Each row comes from the steps of one walk. Every step used is in the known rows, and no mark comes twice. Write the walk behind each row, first mark first.
In the rows, zero is written as 128.
Known rows
vikik-lorom-nesod-sizu: [101 130 152 112 131 147 131 203 149 118 132 131 123 151 201 124 112 158
 132 162 178  94 133 135 157 184 123 135 121 113]
fogipu-popam: [148 134 156 143 103 121 157 134 126 106 131 124 128 115  95 113 123 140
 118 114 144 103 131 110 127 127 163 121 120 125]
fogipu-popam-vikik-sizu-nesod-nusaner: [ 94 140 119 126 131 132 151 184 136 111 146 125 142 175  71 142 193 122
 152 126 158  87 135  67 137 156 222 140 110 119]
nusaner-zerud-vikik-popam: [131 134 181  95 163 127 159 168 109 119 137 125 131 152  95  91 151 142
 131 121 147  89 125  82 137 103 150 117 133 131]
vikik-lorom: [130 126 110 107 144 141 136 148 147 142 129 122 128 127 114 120 121 114
 142  84 153 111 135 111 137 130 105 123 136 110]
ropag-popam-sizu-nesod: [ 44 124 137 165 111 150 107 111 147 123 128 113 150 144  93 140 207 141
 139 158 128 116 126 119 112 146 205 134 117 120]
lorom-vikik-popam-sizu-nesod-nusaner: [  7 135 121 134 111 150 133 179 145 105 142 124 134 181  77 132 192 117
 155 139 156  75 128  80 125 147 195 136 120 128]
fogipu-popam-sizu: [ 56 143 172 144  79 131 144 160 148  92 126 115 130 123  71 129 181 157
 121 141 132 120 131 117 133 136 191 124 120 141]
zerud-vikik-sizu: [127 145 168  98 153 115 140 175 131 135 125 128 140 152  94 117 170 156
 132 148 130 100 137 121 158 113 174 128 138 143]
nusaner-zerud-vikik-sizu-nesod: [160 128 140 114 142 128 126 155 143 146 133 123 150 160  73 135 208 139
 149 139 139 105 131  98 144 124 196 128 123 122]
fogipu-popam-vikik-sizu-nesod-lorom: [122 143 118 102 106 134 101 144 137 113 136 117 154 144  73 150 169 132
 145 142 163 112 135  81 131 141 220 143 121 109]
sizu-vikik-popam: [ 89 127 164 119 127 140 143 132 104 128 153 124 134 157 119  96  93 129
 120 122 152  77 128  83 126 117 170 135 119 130]
nusaner-nesod-sizu-popam: [ 91 120 143 124 118 148 116 182 114 129 130 136 124 151 140 132 153 136
 118 197 158 132 123 137 125 158 198 136 117 129]
fogipu-popam-sizu-vikik: [ 53 127 197 135  79 138 147 157 128  91 150 123 139 135  66 130 168 123
 124 129 129 127 130 112 128 147 182 134 104 141]
vikik-lorom-nesod-nusaner-zerud: [122 118 113  99 142 144 143 221 141 112 134 126 117 157 153 121 204 108
 157 109 120 118 132 101 136 155 100 124 122 113]
nusaner-nesod-sizu: [137 134 137 127 112 141 131 203 120 106 121 140 125 152 172 135 159 163
 120 135 170 151 128 141 144 172 179 136 123 127]
fogipu-popam-vikik: [135 130 183 137 117 113 174 147 126  99 149 127 134 125  50 139 151 117
 128 132 141 125 128  98 134 166 136 130 103 122]
ropag-popam-sizu-nesod-nusaner-zerud: [ 83 123 122 114 133 157 125 177 140 101 133 121 136 161 125 137 245 118
 153 115 106 136 126 102 120 141 163 128 113 119]
lorom-nesod-sizu: [100 130 161 126 122 138 126 191 137 110 132 136 124 152 210 131 121 167
 123 189 160 106 129 144 150 183 138 139 117 124]
fogipu-popam-sizu-nesod-lorom-vikik: [ 65 126 142 128  68 139 104 145 152  96 134 124 140 133  53 147 173 111
 150 143 161 104 129 127 123 141 151 135 119 121]
sizu-nesod-nusaner-zerud: [142 120 103 101 137 144 132 178 137 115 137 128 130 159 123 139 206 101
 157  97 124 135 126  92 125 138 146 126 114 116]
nesod-nusaner: [ 78 136 106 115 141 136 140 174 119 106 132 133 124 156 135 132 149 112
 144 113 134 115 130 101 126 140 147 133 128 127]
sizu-vikik-popam-fogipu: [ 75 135 158 148 129 147 148 164 140 131 156 120 136 154  84  91 115 118
 127  78 141  88 128 115 128 109 184 127 114 109]
lorom-vikik-sizu-nesod-nusaner: [ 76 133 100 124 126 140 127 177 146 128 137 130 137 182 105 139 185 113
 156 132 147  78 135  99 136 141 186 139 121 124]
sizu-popam-ropag: [ 40 120 122 112 130 128 107 134 110 151 135 118 145 125  89 152 157  91
 141 217 113 122 123 123 124 131 160 132 112 120]
lorom-nesod-nusaner: [ 56 126 115 139 132 132 142 197 124 102 133 129 119 164 155 125 171 123
 147 154 119  95 132 107 128 170 142 136 125 125]
nusaner-zerud-vikik-sizu-nesod-lorom: [143 138 115  73 132 138  85 159 133 118 127 121 152 150  92 145 194 131
 155 137 149 125 134  93 132 120 199 136 134 115]
nusaner-nesod-lorom-vikik: [110 118 111 126  84 132 104 174 124 102 122 135 128 138  96 139 181 108
 145 129 144 138 129 150 123 141 116 136 133 124]
nesod-lorom-vikik-sizu: [105 139 124  90 105 133  97 170 150 131 125 128 135 151 120 133 149 138
 135 150 138  95 139 144 152 113 139 139 136 133]
lorom-nesod: [106 116 137 155 113 125 128 155 134 125 129 124 122 140 156 121 153 144
 134 184 117 101 129 133 128 162 121 133 123 123]
zerud-vikik: [124 130 179 118 158 112 152 156 110 110 129 135 136 133  72 121 155 122
 138 133 134 123 125 121 134 131 129 121 133 137]
nesod-nusaner-zerud: [139 126 117  87 143 141 140 191 131 107 134 131 121 150 143 131 193 105
 147  96 113 143 128 107 132 129 117 123 120 126]
nesod-sizu: [120 139 153 100 132 142 125 166 132 111 131 138 128 143 187 137 102 153
 119 145 170 124 127 142 149 156 142 134 120 128]
ropag-popam: [ 97 122 143 149 146 140 126 105 111 122 123 123 137 129 166 111 145 135
 120 134 109 115 127 149 112 127 134 131 126 120]

Which walk is each row?
[ 75 142 118 116  82 145  87 136 141  91 128 112 148 130  71 152 176 136
 147 140 158 126 131  91 115 137 225 137 127 115]  fogipu-popam-sizu-nesod-lorom
[ 63 138 105 110  95 148  73 132 143 103 125 114 148 136  88 157 179 129
 151 147 149 137 129 100 116 139 205 141 131 118]  popam-sizu-nesod-lorom
[ 71 134 159 137 146 137 133 185 152 148 141 123 137 149  48 108 167 119
 132 152 119  94 129 148 136 103 201 124 124 118]  zerud-vikik-sizu-popam-fogipu
[ 94 128 166 112 137 141 143 211 149 111 142 133 127 155 175 136 128 148
 136 169 177 102 132 125 160 203 113 139 113 112]  popam-vikik-lorom-nesod-sizu
[ 76 119 122 110  98 141  93 178 130 146 128 127 131 154  93 130 182 121
 130 204 136  99 132 139 128 121 187 140 130 133]  nusaner-nesod-lorom-vikik-sizu-popam
[121 131  88 108 114 142  79 113 128 114 127 121 147 134 106 149 143 116
 150 130 154 130 129  99 112 133 182 140 131 106]  sizu-nesod-lorom
[128 124 120 138 107 133 114 133 159 155 136 125 144 160  90 139 169 132
 145 154 150  82 134 122 141 126 174 136 120 123]  lorom-vikik-sizu-nesod
[ 25 128 116  82 114 132  83 161 126 151 133 118 151 138  83 157 171  97
 146 231 120 101 131 133 140 121 165 140 119 122]  nesod-lorom-vikik-sizu-popam-ropag
[ 18 134 163 148 114 148 117 138 138 103 121 115 138 133 126 128 199 156
 123 162 107 130 128 147 121 136 163 131 126 136]  ropag-popam-sizu
[ 47 123 126 109 119 136 111 179 107 138 130 127 142 140 119 157 178 112
 136 220 139 135 123 132 135 160 189 137 109 119]  nusaner-nesod-sizu-popam-ropag
[ 83 130  94 131 139 140 132 151 129 116 137 129 136 165 110 141 167 106
 156 118 146 106 128  84 118 150 185 136 120 116]  sizu-nesod-nusaner
[102 120 146 120 163 141 153 144 133 127 141 120 138 132  95 126 150 103
 144 105 144 117 132 114 132 158  93 131 121 102]  ropag-popam-vikik-lorom
[ 85 139  92 117 136 140 125 170 140 128 135 126 140 179 118 138 181 125
 153 132 146  90 135  84 134 138 214 139 124 121]  vikik-sizu-nesod-nusaner
[ 86 143 137 150 136 143 144 162 150 136 143 117 130 147  92  90 115 136
 124  86 140  84 128 121 131 100 183 120 126 108]  vikik-popam-fogipu
[102 129 177 109 147 139 145 216 139 109 133 135 127 154 174 123 129 154
 138 160 181  92 131 131 159 185 123 132 125 116]  zerud-vikik-lorom-nesod-sizu
[ 76 135 137 102 114 140 115 146 124 118 136 125 128 147 114 104 104 127
 131 136 169  65 130 105 129 109 135 133 135 124]  nesod-lorom-vikik-popam
[125 133  87 116  98 137  93 169 108  97 113 126 132 133 120 139 187 130
 140 118 138 166 131 119 115 138 182 138 142 118]  nusaner-nesod-lorom
[138 132 107 132 121 134 110 126 150 157 130 119 147 158 105 137 165 146
 139 146 144  97 134 103 138 124 209 136 123 119]  vikik-sizu-nesod
[114 133 136 112 110 126 124 165 155 146 129 130 131 153 117 125 152 141
 129 151 134  84 138 150 157 116 124 133 129 139]  lorom-vikik-sizu
[122 142 150 106 135 121 137 167 143 140 140 125 139 154  96 143 166 144
 129 160 130 115 136 113 158 141 155 139 118 134]  popam-vikik-sizu
[104 139 172  92 170 130 164 189 106 109 139 128 128 165  95  92 162 133
 139 114 152  81 126  70 136 113 159 119 133 132]  nesod-nusaner-zerud-vikik-popam
[131 112 158 122 147 129 151 203 141 123 132 124 125 142 117 109 188 124
 154 141 130  98 132 115 141 160  92 120 130 113]  nusaner-zerud-vikik-lorom-nesod
[103 115 125 145 127 135 135 172 149 137 131 119 122 138 145 114 148 133
 144 151 139  88 135 121 136 164 103 128 129 109]  vikik-lorom-nesod
[ 43 129 117 100 129 127 102 150 123 165 131 116 149 137  98 148 171 113
 137 225 113 106 130 123 141 119 183 135 117 125]  vikik-sizu-popam-ropag
[  4 139 171 130  90 142 131 164 154 115 134 118 127 151  78 117 166 151
 125 160 144  80 128 118 140 123 155 128 127 144]  lorom-vikik-popam-sizu
[118 116 139 103 134 145 141 150 132 135 147 125 134 135 103 120 115  91
 145  78 153 116 134 106 133 141 112 131 122 113]  sizu-vikik-lorom
[ 64 128 126 152  98 143 112 124 155 126 131 116 144 144  69 151 198 137
 144 156 140 123 126 106 123 147 200 133 118 125]  popam-sizu-nesod
[116 127 135 141 137 135 122 122 143 147 140 118 156 162  89 143 192 140
 140 158 139  99 132 103 134 148 200 142 111 113]  ropag-popam-vikik-sizu-nesod
[ 40 121 128 138 156 142 157 204 128 100 141 124 127 168 138 124 192 108
 158 141 128  87 134  98 128 187 123 138 119 108]  ropag-popam-vikik-lorom-nesod-nusaner
[ 78 136 125 154 105 146 130 192 147 117 138 122 129 153  69  95 156 124
 137  86 149  91 129 134 126 111 177 125 128 105]  nusaner-nesod-lorom-vikik-popam-fogipu
[ 84 127 135 111 130 138 108 144 133 164 132 123 131 148 111 122 137 134
 119 205 126  90 132 127 132 109 189 134 127 136]  vikik-sizu-popam
[135 144 166 118 121 116 155 172 144 126 140 122 139 146  73 134 164 151
 122 150 140 100 138 101 158 141 177 135 112 132]  fogipu-popam-vikik-sizu
[164 123 181  97 159 119 153 175 116 108 130 135 132 134  81 122 192 117
 144 115 118 142 124 120 137 125 108 116 127 134]  nusaner-zerud-vikik
